Every row comes from one small tree of marks. The marks that hang from a mark follow it in brackets, in the order of their numbers. Every link used is in the known rows. Which tree was each row made from?
Known rows:
q_581[q_608[q_126[q_431] q_629]]: [ 4.72  1.99  0.78  3.44  1.80  0.15 -1.38 -1.52  1.87 -3.07  2.23 -3.50
 -0.54  2.61  2.01  3.78 -3.33 -4.73  4.34  0.85 -3.71  1.09  0.10 -1.47
 -1.97 -3.32]
q_15[q_581[q_608[q_126[q_431[q_776]]]]]: [ 5.33  3.95 -1.65  2.58  1.38  0.61 -0.90 -2.72  2.16  0.04 -1.81 -2.39
 -0.07  0.73 -0.86  3.61 -0.10 -4.32  3.58 -0.17 -4.95 -0.11 -0.41 -0.67
 -1.26 -4.13]
q_629[q_533 q_608[q_126[q_431[q_776]] q_581]]: [ 6.97  1.82 -3.63  2.28  0.22 -1.21 -0.92 -5.38 -2.00  0.87 -1.19 -4.27
  1.41 -3.56 -0.53  3.79 -4.72 -2.49  5.99  1.24 -3.14  0.76  1.23 -2.29
 -0.95 -4.17]
q_629[q_608[q_581]]: [ 2.44  1.15 -0.90  1.66 -0.72 -1.50 -1.41 -3.39  0.62  1.24 -1.00 -3.09
 -1.72  1.18  0.11  0.30 -3.54 -4.41  2.89  2.59 -1.76  1.99  0.03 -3.52
 -3.54 -4.25]
q_781[q_629]: [ 1.12  2.37 -3.49  1.57  2.00 -0.90 -1.60  1.68  2.16  1.90  0.95 -2.43
 -1.41 -0.54 -1.76  1.58 -0.16 -3.28  2.34  1.94 -2.82  2.02  1.89 -4.20
 -3.53 -2.40]
q_15[q_867]: [-1.09  1.93 -2.17  3.60  1.55 -0.88 -0.89 -0.85  0.71  1.09 -0.62  1.50
 -0.10  1.19 -1.87  0.09  0.40 -3.07  3.07  0.95 -4.03  1.07  2.00 -4.00
 -3.24  1.73]
q_431[q_126[q_608] q_776]: [ 3.81  2.78 -3.29  0.75  1.03  1.45 -2.60 -1.58  1.04  1.70 -1.71 -2.26
  0.91  1.43 -1.94  4.24  2.23 -0.68  5.45  2.42 -3.25  0.47  2.61 -4.42
 -3.15 -2.14]
q_781[q_629[q_533 q_608[q_126[q_431[q_776]] q_581]]]: [ 8.14  2.76 -3.61  1.39  0.19 -0.30 -1.35 -3.13 -1.09  1.61  0.45 -5.70
  0.40 -4.95  0.00  4.30 -5.12 -2.62  4.71  2.07 -3.27  1.07  2.30 -2.96
 -0.59 -6.22]
q_781[q_629[q_533]]: [ 1.87  0.53 -5.39  1.27  1.94 -0.65 -2.57  0.47 -0.81  2.65  0.06 -2.93
 -0.95 -2.53 -3.04  1.20 -2.25 -2.21  2.65  1.63 -3.29  1.88  2.42 -5.31
 -2.91 -2.00]
q_126[q_608]: [ 0.68  0.66 -1.55  1.79  0.91 -0.05 -0.76 -1.56  0.57 -0.30 -1.66 -1.94
 -0.73  3.48 -2.12  2.34  0.72 -3.47  2.50  1.53 -3.25  2.46  0.97 -4.82
 -3.53  0.61]
q_781[q_629[q_533 q_608[q_126[q_431] q_581]]]: [ 6.53  1.29 -2.06  1.63 -0.40 -0.69 -1.16 -2.78 -1.27 -0.08  1.05 -5.77
 -1.00 -3.63  0.90  2.16 -6.71 -3.19  4.00  1.61 -2.94  2.43  1.33 -4.17
 -0.48 -4.94]
q_431[q_126[q_608[q_629[q_533]]] q_776]: [ 5.84  1.96 -3.73 -0.29  0.33  2.41 -4.07 -3.50 -1.40  2.12  0.08 -4.53
  0.61  0.27 -2.40  4.77 -1.95  0.68  5.01  3.21 -4.32  0.41  3.73 -5.17
 -2.20 -3.56]
q_533[q_629[q_608[q_126[q_431] q_581]]]: [ 6.78  2.53  1.67  2.48 -0.88 -2.27 -0.52 -1.55  0.74 -1.34  1.56 -4.32
 -0.67  0.42  1.52  4.35 -5.51 -4.58  4.67  2.92 -3.12  2.89 -0.43 -4.51
 -1.06 -4.29]
q_629[q_533]: [ 0.87 -0.55 -5.36  2.16  2.03 -1.49 -2.03 -2.18 -1.76  1.87 -1.58 -1.44
  0.11 -1.06 -3.23  0.69 -1.96 -2.10  3.98  0.75 -3.11  1.51  1.70 -4.58
 -3.28 -0.16]
q_608[q_126[q_431[q_776]] q_581 q_629[q_533]]: [ 7.05  4.05 -4.45  2.35  0.50 -1.35 -0.03 -5.39  0.21  0.46  2.36 -5.02
  1.09 -3.56 -0.22  4.26 -5.52  0.23  6.11  2.44 -3.34  1.45  3.27 -1.75
 -1.25 -4.99]
q_15[q_581[q_608[q_126[q_431]]]]: [ 3.85  2.36  0.06  2.96  0.79  0.25 -0.66 -2.28  2.24 -1.85 -1.28 -2.24
 -1.38  2.14  0.22  1.60 -1.89 -4.92  2.95 -0.57 -4.69  1.39 -1.35 -1.85
 -1.31 -3.00]
q_781[q_629[q_533 q_608]]: [ 3.02 -0.91 -3.00  0.65  0.77  0.30 -3.92 -0.45 -2.57  2.67 -0.64 -3.75
 -1.36 -1.75 -2.47  1.54 -3.63 -4.28  1.94  1.77 -3.66  1.38  1.05 -5.40
 -2.37 -2.94]
q_654[q_629[q_608[q_126]]]: [ 3.46  1.53 -1.06  3.37 -1.29  0.17 -2.02 -1.10 -0.20 -0.37  1.50 -1.72
 -1.41  0.82 -0.37  1.69 -2.31 -4.58  2.71 -1.84 -3.97  1.09  0.22 -4.27
 -3.54 -2.98]
q_654[q_629[q_533 q_608]]: [ 3.49 -0.68 -2.66  0.98 -0.92 -0.42 -4.11 -2.47 -4.16  2.64 -1.29 -3.05
 -1.31 -0.28 -3.10  2.43 -3.69 -4.34  1.47 -1.62 -3.68  0.23  1.18 -5.53
 -3.13 -1.89]
q_15[q_581[q_608[q_126[q_431] q_629[q_533]]] q_867]: [ 4.95  2.12  0.68  3.25 -0.15  2.15 -2.08 -4.16 -0.78 -1.53  0.50 -1.99
 -1.55  1.17 -0.40  1.07 -5.76 -3.20  1.95  0.38 -7.15  0.42  0.75 -2.90
  0.40 -2.21]

Which tree is each row?
[ 3.40  1.01 -0.60  3.75  2.43 -0.47 -0.89 -0.97  1.41 -2.79 -0.55 -1.82
  0.34  1.69  1.27  2.96 -1.18 -5.12  4.77 -0.42 -3.15  0.92 -0.59 -1.89
 -2.11 -1.62] : q_581[q_608[q_126[q_431]]]
[ 4.30  0.64  0.47  3.45  0.10 -0.34 -2.31  0.92  0.28 -1.03  1.63 -1.51
 -0.92  1.34 -0.24  2.72 -3.16 -4.79  3.98  2.50 -4.83  2.15 -1.18 -5.52
 -2.71 -2.94] : q_533[q_629[q_608[q_126]]]
[ 5.64  0.20 -1.07  3.07  1.74  0.50 -2.35 -2.91 -1.05 -2.35  1.26 -4.01
 -0.21  0.64  0.70  3.33 -5.25 -3.59  4.53  0.54 -4.35  0.92  0.50 -2.49
 -1.26 -2.99] : q_581[q_608[q_126[q_431] q_629[q_533]]]
[ 4.90  4.40 -1.28  3.21  0.09 -2.21  1.31 -3.79  3.09 -1.90  3.87 -4.53
 -0.75 -0.09  2.04  2.53 -5.05 -1.56  5.27  2.24 -2.37  3.13  1.93 -1.97
 -1.85 -4.04] : q_608[q_126[q_431] q_581 q_629]
[ 5.03  2.44 -2.05  3.58  2.94 -0.09 -1.01 -1.49  1.38 -0.90 -1.07 -1.93
  1.59  0.47  0.21  5.10  0.49 -4.53  5.56 -0.08 -3.56 -0.61  0.31 -0.67
 -2.11 -2.91] : q_581[q_608[q_126[q_431[q_776]]]]
[ 7.41  3.22 -3.43 -0.49 -1.08  1.64 -3.36 -5.50 -0.31  2.20  0.23 -5.65
 -0.48 -0.24 -0.75  3.30 -4.23  1.56  5.05  4.53 -3.10  1.31  4.27 -4.92
 -2.30 -6.21] : q_431[q_126[q_608[q_581 q_629[q_533]]] q_776]
[ 8.37  4.08  0.09  2.28 -0.35 -1.84 -0.67 -1.89  0.79  0.39  1.09 -4.32
  0.73 -1.06  0.55  6.45 -3.78 -3.92  5.30  3.30 -3.52  1.40  0.34 -3.41
 -1.07 -5.45] : q_533[q_629[q_608[q_126[q_431[q_776]] q_581]]]
[ 4.35 -0.55 -1.89  3.64  1.22  1.63 -3.51 -2.34 -0.59 -1.91  1.50 -2.28
 -1.34  1.17  0.46  0.51 -5.14 -2.93  3.98  1.54 -4.71  1.15  0.29 -3.26
 -3.03 -4.28] : q_581[q_608[q_126 q_629[q_533]]]
[ 3.13  2.25  0.57  1.02  0.84 -0.53 -0.06 -2.70  0.55 -1.08  1.03 -5.34
 -0.38  3.86 -1.27  6.17 -1.67 -3.61  2.50  1.90 -3.45  2.48  1.82 -3.84
 -1.50  0.25] : q_126[q_431 q_608[q_629]]
[ 6.55  4.87 -1.60 -0.01 -1.22  1.28 -2.18 -4.04  2.62  1.73  1.16 -5.27
 -0.86  1.88  0.56  3.74 -2.08  0.52  4.80  5.00 -2.58  1.40  3.46 -3.93
 -2.97 -6.64] : q_431[q_126[q_608[q_581 q_629]] q_776]
[ 2.95  3.21  1.77  4.18 -0.75  2.95 -1.99 -2.24  2.84 -1.68  1.65  0.11
 -3.21  3.76  0.71 -1.54 -3.42 -3.78  1.17  1.58 -6.88  0.96 -0.06 -2.66
 -1.84 -3.83] : q_15[q_581[q_608[q_126 q_629]] q_867]
[ 3.43  1.35 -1.09  3.59 -1.03 -0.81 -0.61 -3.41  1.56 -1.04  0.56 -2.16
 -1.62  0.35  1.76 -0.79 -4.18 -3.58  4.34  1.98 -2.68  2.57 -0.31 -3.13
 -3.41 -4.71] : q_629[q_608[q_126 q_581]]
[ 3.22  2.60  0.00  1.07 -1.16 -0.21 -0.45 -4.19  2.10 -0.43  1.45 -4.90
 -2.50  3.88  0.33  1.79 -3.52 -2.00  1.95  4.42 -2.87  3.49  2.00 -4.26
 -3.38 -3.85] : q_126[q_608[q_581 q_629]]
[ 4.13  0.93 -1.82  0.63 -0.99  0.18 -1.31 -5.50 -0.90  0.18  0.33 -5.38
 -2.29  1.76 -1.02  1.31 -5.68 -1.07  2.19  3.99 -3.27  3.17  2.60 -5.41
 -2.59 -3.56] : q_126[q_608[q_581 q_629[q_533]]]
[ 2.91 -1.55 -3.40  3.61  0.65  0.41 -2.55 -2.81 -2.45 -0.54 -0.56 -1.29
 -0.05 -1.07 -1.23  0.23 -4.18 -3.41  4.48  0.27 -4.31  1.52 -0.40 -4.14
 -2.53 -1.61] : q_629[q_533 q_608[q_126]]
[ 0.67  2.01  0.65  2.70  0.32  1.33 -2.50 -1.81  1.40  0.91 -2.93  0.80
 -2.59  3.86 -1.54 -1.38 -0.71 -5.13  0.28  0.82 -5.45  0.22  0.01 -3.32
 -2.44 -1.60] : q_15[q_581[q_608] q_867]
[ 3.69  3.90 -4.31  3.73  2.79 -1.67  0.56 -1.61  1.62 -0.01  0.28 -1.64
  2.33 -1.84 -1.36  5.18  0.71 -2.21  6.31  0.15 -3.23  0.73  1.67 -1.31
 -1.97 -0.64] : q_608[q_126[q_431[q_776]]]
[ 3.53  3.69 -2.03  3.71 -0.36 -0.97  0.23 -3.11  3.77 -1.37  4.08 -2.97
 -1.96  0.46  2.02 -0.37 -4.91 -0.85  4.52  3.25 -2.93  3.47  1.66 -2.77
 -3.67 -5.49] : q_608[q_126 q_581 q_629]
[ 7.12  1.79 -2.57  2.68  2.22  0.97 -2.59 -3.21 -1.10 -0.63  0.56 -3.96
  1.16 -0.88 -0.33  5.37 -3.64 -2.91  5.18  0.78 -4.69 -0.63  1.47 -1.43
 -1.22 -4.16] : q_581[q_608[q_126[q_431[q_776]] q_629[q_533]]]
[ 5.36  0.40 -2.04  2.58 -0.30 -1.68 -0.62 -5.21 -2.00 -0.89 -0.57 -4.25
  0.28 -2.23  0.59  1.78 -6.48 -3.17  5.29  0.74 -2.84  2.17  0.52 -3.35
 -0.98 -3.13] : q_629[q_533 q_608[q_126[q_431] q_581]]
[ 4.22  1.50 -3.45  3.12  1.61 -1.07 -0.72 -3.08 -0.87 -1.34  2.55 -3.80
  0.67 -1.52 -0.83  3.57 -5.20 -1.24  5.34  0.65 -4.14  2.11  1.93 -3.09
 -1.12 -0.94] : q_608[q_126[q_431] q_629[q_533]]
[ 3.44  1.65 -3.58  1.38 -0.12 -1.63 -1.70 -4.55 -0.32  1.71  1.48 -4.28
 -1.68 -0.81 -0.87  0.28 -6.40 -0.64  3.53  3.65 -2.58  2.53  2.55 -4.01
 -3.20 -4.58] : q_608[q_581 q_629[q_533]]
[ 5.14  3.88 -2.82  0.28 -0.46  0.75 -1.74 -3.52  2.09  1.81 -1.73 -3.55
 -0.01  1.04 -0.25  2.91  0.18  0.11  5.52  3.71 -1.83  1.17  2.91 -4.22
 -3.18 -4.85] : q_431[q_126[q_608[q_581]] q_776]
[ 5.74  1.68 -1.79 -0.24 -1.69  1.27 -3.02 -5.04 -0.54  0.34  0.80 -5.57
 -1.78  1.20  0.35  1.19 -5.81  0.90  4.49  4.38 -2.67  2.65  3.32 -6.12
 -2.40 -5.02] : q_431[q_126[q_608[q_581 q_629[q_533]]]]
[ 5.56  0.92 -2.54  2.54 -2.72 -0.32 -2.42 -4.42 -2.17  0.41  0.35 -3.38
 -1.93 -1.68  0.02  0.00 -6.45 -2.67  3.13 -0.77 -3.30  1.52  1.11 -4.94
 -2.88 -5.40] : q_654[q_629[q_533 q_608[q_126 q_581]]]
